What can hang from each mark
K38: K488 K640
K583: K421
K732: K640
K498: K583 K873
K528: K366 K421
K902: K38
K640: K529 K732 K873
K421: K528 K583 K873
K873: K421 K498 K640

(in the rows, 128 means zero)
Known rows, with every way that one mark hangs from another
K902[K38[K488 K640[K732 K873]]]: [161 131  78 155 128 160  78 166 174 142  69  90 135  87 111  88 131  69
 201  90 122  95 133 135 106 146 160 154 154]
K421[K583 K873[K640[K732]]]: [175 182  96 150  73 152  77 157 143 179 114 119 130 106 119 149 145  97
 197 104 170 101 149 128  95 161 126 133 168]
K528[K366 K421[K583]]: [147 148 100 154  99 145 127 171 138 154  66 136  95  52 119 160 131  87
 176 127 156 128 140 148 111 150 120 137 188]
K902[K38]: [142 118 120 142 132 134  75 135 168 168 106 114 125  46 142 117 122  93
 159 158 119 116 157 157  84 145 118 140 161]
K38[K640[K732]]: [138 141 100 154  93 159  89 173 137 158  91  91 131  94 141 105 113 120
 176  97 124 117 156 124 115 134 130 142 189]
K498[K583[K421] K873]: [132 113 142 160  94 132  71 151 158 167 129  84  99  99  88 123 132  84
 201 126 123 131 164 173  47 122 150 128 165]
K421[K528[K366] K583]: [169 142  96 123  96 109  84 145 140 174 108 149 109  55 143 166 128  89
 172 111 152 109 133 133 104 146 121 114 170]
K640[K529 K732 K873[K498[K583]]]: [140 159  95 198  96 157  94 132 159 139 101 114 120 126  28 132 141  94
 203  54 110 115 121 125  65 125 126 133 174]
K902[K38[K640[K873]]]: [145 126  98 147 126 138  88 162 174 149  91 116 131  61 124 104 115  80
 182 110 122 114 145 145  91 154 141 149 164]
K640[K529 K732 K873[K421]]: [169 133  86 186  81 172 115 151 154 129 100  94 124 136  65 149 162 111
 181  83 106 117 127 131  99 117 144 142 160]
K640[K529 K873[K421[K583]]]: [188 150  93 162  64 151 116 148 154 130 118 125 102  99  75 154 153  97
 177  87 139 131 139 138  95 145 135 138 152]
K640[K732]: [145 132 111 160  99 149  82 154 143 168  92  93 129 102 125 113 134 118
 173 123 123 120 148 139  99 114 136 136 177]
K583[K421[K873]]: [148 120 144 133  74 149  95 174 145 163 130 107 113  86 133 140 143 116
 193 125 147 125 161 157  92 131 156 153 166]
K873[K421 K498 K640[K529]]: [125 153  76 152  77 171 140 133 151 139 132 112 107  60 103 182 129 114
 155 104 106  91 128 120 100 145  86 156 178]
K640[K529 K732 K873[K498]]: [149 153  85 170  93 161 107 144 146 133  90 105 120 113  57 133 147 104
 179  69 113 108 115 122  91 114 135 141 181]
K583[K421]: [135 111 134 131  80 142 104 156 144 160 119  95  97  80 134 132 125 120
 179 131 130 131 160 156  97 121 147 153 176]
K38[K640]: [134 138 112 138  92 145 100 179 145 162 104 108 123  51 154 104 105 117
 159 118 129 123 162 135 110 141 123 148 184]
K498[K583 K873[K640[K529 K732]]]: [157 167  87 191 100 158  63 134 156 171 124  91 124 124  54 136 151  75
 175 104 106  97 153 133  61 143 109 117 169]
K528[K421[K583 K873]]: [173 160 127 150  87 159 103 179 146 155  99 134 107  64 117 149 129  94
 175 112 178 122 158 152  91 166 137 134 176]
K421[K583]: [162 149 120 138  84 129  84 150 144 166 112 120 109  62 134 123 121 102
 166 130 157 131 160 149  95 146 125 136 169]
K902[K38[K488 K640[K529 K873]]]: [178 143  86 140 118 163  88 161 176 138 101 113 120  49  95 102 136  65
 165  92 117  96 144 136 115 163 138 157 145]
K732[K640[K529 K873[K421 K498]]]: [141 148  79 181  78 178 128 139 164  95 109 125 125  96  62 157 148  98
 176  90 102 106 124 124  97 109 120 152 166]
K583[K421[K528[K366] K873[K498]]]: [127 120 113 113  87 128 107 159 137 158 118 135 111  67 129 201 141 105
 204  88 140  92 113 135  89 127 140 137 180]
K528[K366 K421[K583 K873]]: [161 158 109 155  92 151 116 190 144 160  75 151 110  60 119 168 151  82
 188 120 172 126 140 147 105 155 127 136 178]
K732[K640[K529 K873[K498]]]: [148 160  89 169  86 163 108 140 162 114 106 131 129  83  62 129 139  92
 170  95 110 107 130 123  98 109 118 150 178]
K640[K732 K873]: [154 131  98 173 100 144  91 160 157 154  80  93 131 123  95 105 144 105
 191 102 124 121 127 145  90 106 161 139 172]
K583[K421[K873[K640]]]: [145 139 122 128  65 150 105 167 152 173 134 108 111  83 132 157 138 112
 195 125 146 105 156 149  93 145 143 159 172]
K732[K640[K873]]: [153 139 103 172  94 147  92 158 172 134  94 119 136  93  98 103 135  93
 179 129 122 118 147 144  96 101 143 148 166]
K873[K421 K640]: [132 132  91 158  85 152 123 148 164 160 121 101 117  69 138 155 125 113
 166 138 119 104 141 143  97 137 111 154 166]
K732[K640[K873[K421]]]: [147 125  97 184  85 161 112 155 179 116 101 112 134 103 100 131 143  98
 189 126 114 117 137 146  95 102 143 150 158]
K873[K498]: [116 135 115 143 101 139 105 151 148 155 107 109 115  49 129 127 115 113
 164 123 125 114 134 143  88 119 113 151 185]
K873[K421 K498 K640[K732]]: [109 141  70 167  89 168 126 133 150 141 103  89 124  95 114 171 124 119
 190 101 112  87 115 122  91 129 107 151 185]

Rows
[152 117  92 185  90 157 113 159 162 134  83  86 130 135  93 136 150 111
 201  97 117 120 121 145  91 107 160 142 163]  K640[K732 K873[K421]]
[173 129 106 130  84 129  92 132 146 150 136 125 105  75 139 174 116 109
 167  97 148 105 143 139  94 154 131 111 162]  K873[K421[K528 K583]]
[168 110  86 165  98 143  99 145 159 137 102  95 130 133  99 160 134 109
 193  73 119  93 111 135  85 116 166 118 164]  K640[K732 K873[K421[K528]]]
[160 164  82 162  84 166  97 139 141 167 114 101 122  99  98 143 141 111
 155 107 116  96 149 118 112 142 105 142 180]  K873[K640[K529 K732]]
[151 142  92 145  93 170  86 181 147 156  83  81 125  79 141  92 121 104
 176  94 128 103 149 124 128 136 142 151 173]  K38[K488 K640[K732]]
[165 125  84 136  97 117  85 151 142 157 111 121 114  78 123 190 153  69
 182 118 140 102 121 146  79 135 129 101 159]  K498[K873[K421[K528[K366] K583]]]
[132 145 103 144  80 147 117 137 144 133 117 116 100  64 122 163 121 109
 186 104 144 123 132 140  88 144 110 146 173]  K873[K421[K583] K498]
[139 134  77 176  94 162  91 155 155 158 103  65 132 121 105 152 149  92
 181 129 112  92 133 145  77 121 129 129 168]  K498[K873[K421 K640[K732]]]
[167 112 140 112  81 131  80 158 145 166 145 115 109  85 138 166 130 117
 185  98 147 100 149 149  88 139 161 128 167]  K583[K421[K528 K873]]
[128 115 101 135  99 139 113 132 151 137 127 112 112  58 133 179 108 121
 165  92 117  89 115 135  83 127 120 127 178]  K873[K421[K528] K498]
[176 147  94 173  90 160  94 154 151 146  93 101 126 124  67 121 156 103
 172  86 116 118 133 131  99 117 147 134 168]  K640[K529 K732 K873]
[187 127  79 167  90 156 101 136 152 130 115 105 123 136  72 172 149 110
 175  56 108  90 118 122  97 125 152 114 162]  K640[K529 K732 K873[K421[K528]]]
[151 109  81 154  99 124 123 157 167 150  93 125 125  85 112 178 146  94
 188  98 116 102  98 142  96 114 150 130 159]  K640[K873[K421[K528[K366]]]]
[168 144  78 166 119 164  82 149 156 137  91 108 134 103  81 117 138  87
 182  77 110 106 145 119 102 155 135 137 166]  K902[K38[K640[K529 K732 K873]]]
[174 143  80 129  87 125  80 133 153 161 142 106 109  80 119 185 124  77
 167 107 145  76 136 141  72 160 129 103 161]  K498[K873[K421[K528 K583] K640]]
[152 130  91 141 127 166  66 158 161 153  84  90 132  67 142  96 122  83
 182 109 122  93 152 133 118 153 133 149 160]  K902[K38[K488 K640[K732]]]
[174 128  76 146  87 115 115 149 158 146  99 141 111  90 110 187 146  84
 200  88 146 109 105 140  92 136 146 119 156]  K640[K873[K421[K528[K366] K583]]]
[149 158  83 137  96 146  83 140 146 167 123 117 138  89 119 179 123 109
 183  73 136  57 113 114  85 143 122 123 186]  K421[K528 K873[K498 K640[K732]]]
[163 107  97 151  97 129 109 150 170 140 116 111 120  93 114 157 126 107
 173  90 120  99 117 146  83 123 157 125 157]  K640[K873[K421[K528]]]
[168 147  83 144 119 180  71 149 151 146  97  95 127  67 115 110 135  86
 162  94 112  88 159 120 130 165 118 146 158]  K902[K38[K488 K640[K529 K732]]]
[162 128  88 133  86 124 106 142 141 156 112 140 108  67 143 193 136  96
 180 108 142 108 124 133 104 145 121 117 162]  K873[K421[K528[K366] K583]]
[123 128 136 127  74 148 108 165 142 150 126 107 107  74 120 155 134 118
 199 106 143 116 140 148  85 127 143 157 179]  K583[K421[K873[K498]]]
[109 114 113 139  98 118 103 126 148 156 119 129  94  69 104 188 115  98
 214  82 118 103 117 138  71 131 125 129 182]  K873[K498[K583[K421[K528[K366]]]]]
[171 173  91 175  88 195 113 168 144 154  98 115 121 103  80 170 148 104
 160  90 134  85 148 123 110 159 120 139 187]  K528[K421[K873[K640[K529 K732]]]]
[173 175  93 161  78 174  88 156 144 173 121 115 137 105  97 155 162 106
 168 103 131  89 149 119 105 148 115 139 172]  K421[K873[K640[K529 K732]]]
[150 111 115 169 109 126  64 136 167 157 137  98 120  94  99 159 126  84
 177 105 111  96 141 157  43 131 130  97 156]  K498[K583 K873[K421[K528]]]
[148 108 137 140  91 121  78 127 155 165 145 112  93  87 111 153 104 111
 193  92 126 112 156 151  68 142 147 119 169]  K498[K583[K421[K528]]]
[141 101 112 118  93 122 103 149 137 167 110 120 100  70 140 175 129 109
 186 113 127 107 131 143 105 123 146 132 176]  K583[K421[K528[K366]]]
